Each row comes from the steps of one walk. Every step used is in the known rows, and no mark comes twice. Write the walk behind each row, first mark first.
Known rows
X Q C D: [  3  18  -8  -2   4   0  12  16  -7 -15   4  -4   4   2   0   1  -4 -30
  -5   2 -15]
Q C D: [  3  11  -6   2   0  -7  12   6   2   1   1  -5   8   1   4  -1  -1 -33
  -8   3 -21]
C Q: [ -4   2  -1  -3   7   1  -1  -3  -6  -6   0   1 -13  -1   6   0  -1 -28
   4  -8  13]
D T: [  2   6  -2   6  13  -5  -8   2   4  -1 -15  -4  -6  17  -2  -5  -1  -2
   2  -3  -9]
K Q: [ -5  -2   0  -1   4   7  11   3  -5 -18   5  -1  -2   1   7  -6  -4 -21
   3 -10   9]
Q T D C: [ -2  11   1   3  26  13  -8   7  23  25 -20  -2   1   2   2  -9  -3 -27
  -5  -4 -17]
D C Q: [ -8   4   0  -2  10  11   0  -1  -2   0  -8  -4 -13  -4   1  -4  -4 -37
   1   0   0]
T Q: [  3  -2   3   2   6   3   1  -4   2   2  11   0  -4   0   0 -11  -4  13
   6   1   9]
D K: [  7   5  -3   1  -5 -13  -5  -7   4  -8   3  -1  -7  -3  -3   2  -1   0
  -9  13 -14]
X Q T D C: [ -2  18   0   0  29  22  -9  17  14   9 -18  -1  -4   4  -2  -8  -6 -23
  -2  -5 -10]
T D C Q: [-11   9   2   2  22  15   0  -2  10   3   0  -1 -12  -9   4  -6  -2 -60
  -3   3   2]
C Q T: [  2   7  -3  -4  18  -1  -9   3   1  10 -23   0 -14  11  11  -3  -3 -24
   7 -22   7]
D C Q S: [ -5   4   7  -7  11  10  14  -3  -4  -8  -7 -11 -11  14   2  -9  -7 -41
  -5 -12  -1]
C Q T D K: [  6  17  -4   0  25  -9 -15  -5  18   5 -11   2 -19   3  11  -2  -1 -47
  -8  -6  -4]
Q T D: [  2  10   0   1  23   3  -9   5  20  19 -13   2   1   7   8  -4   0 -18
  -2 -11  -4]
S Q T D C: [-12  12   1  -1  30  12  -2   9  23  13 -26  -7  -7   5   6 -20  -7 -42
  -2 -14 -10]
Q C: [ -4   3  -6  -4   1   2   9   5   3  -5  -1  -2   5  -3   0   0  -4  -4
  -5  -1 -18]
S Q T D: [ -8  10   0  -3  27   1  -3   8  20   7 -19  -2  -7   9  12 -15  -4 -35
   1 -22   4]
X Q: [  0   6  -1  -3   4   8  -1  10  -9 -16   2   2  -4   2  -4   1  -3   3
   3  -2   7]
S Q X: [-18   6   0  -7  17   7   7  -3   3 -13 -19  -4 -13   6  -5 -16  -4 -18
  11 -25   7]
D T Q: [  5   4   1   7  18  -1  -7  -2   6   1  -5  -3 -11  16  -3 -17  -5  10
   9  -2   0]
D K Q: [  2   2  -3   0  -1  -6   6  -4  -1 -26   8  -2  -9  -2   4  -4  -5 -21
  -6   3  -4]
K D C Q: [-13  14   1  10   9  11   7  -2  -7 -13  -7  -5  -7  -6   7  -8  -3 -65
  -1   1  -7]

Which walk is each row?
[ -3   9  -6   1   4  -1  23   9  -3 -17   6  -6   6   1  11  -7  -5 -55
  -5  -7 -12] -> K Q C D
[ -7  18  -1   8  20  10  -1   4   0   3 -28  -6  -7   5  11 -10  -4 -61
   2 -13 -12] -> K D C Q T
[ -2   8  -1   3  11  -2   5  -5  12 -22  16   1  -8  -7   7  -6  -3 -44
 -11   6  -2] -> T D K Q
[  0  14   2  19  17  -1  -1  -2   1 -12  -3  -4  -4  14   4 -20  -4 -19
   6  -1  -6] -> K D T Q
[ -8   7   3   5  15  15   0   1  16  10   1  -2   1  -9  -3  -6  -1 -30
  -7  10 -11] -> T D C
[-20  15   2  -1  34  23   0  -7  13   4 -13   0 -17  -7  -6 -12  -2 -62
   5 -12   1] -> T D C Q X
[  8   4   8   2  20  -2   6  -3   4  -7  -4 -10  -9  35  -1 -21  -8   5
   2 -14   0] -> D T Q S
[ 15  12   8   8  19 -12  10  -2   2  -1  -1 -13  -6  38   3 -20  -5 -24
  -1  -9  -3] -> C D T Q S
[  3  17  -1  -2  27  11 -10  16  11   3 -12   4  -4   8   4  -4  -3 -15
   1 -13   3] -> X Q T D
[-10  14   8   5  10  10  20  -2  -9 -20  -5 -12  -5  13   8 -12  -6 -71
  -6 -11  -7] -> K D C Q S
[ -4   4  -2  -6  15  -2  -2   8   7   3 -27  -5  -8  14   9 -13  -6 -12
   5 -24   1] -> S Q T
[ -2   6  -9  -5   0  -4  15   1   3 -31   7  -4  -3  -5   4  -5  -9 -25
 -12   2 -23] -> D K Q C
[ -8  20   1  16  30   7   0  -6   4 -11 -17  -3 -10  17  -5 -25  -3 -22
  14 -16  -7] -> K D T Q X
[  8   7  -5  -2  10  -6  -3   2   7 -10 -14  -2  -9   9   9  -7  -7 -16
  -4 -11 -11] -> D K Q T
[ -6  17  -8   3  17 -14  10  10   5 -13 -19 -14  -5  21   6 -16  -6 -51
  -3 -10 -22] -> S Q C D T
[ -8  11  -6  -3   5  -9  19   8   2 -11  -5 -10   1   3   8 -11  -5 -49
  -5  -8 -13] -> S Q C D
[ -4  10  -7  -8   5  10   8  16  -6 -21   1  -1   2  -1  -4   0  -7  -1
  -2  -3 -12] -> X Q C
[ -5   4   2  -2  18  13   2  -9   5   2  -3   2 -10   2  -9 -17  -4  10
  14 -14   7] -> T Q X
[  5  24  -9   4  17  -5   3  18  -4 -16 -12  -7  -2  18  -2  -4  -5 -32
  -3  -1 -23] -> X Q C D T
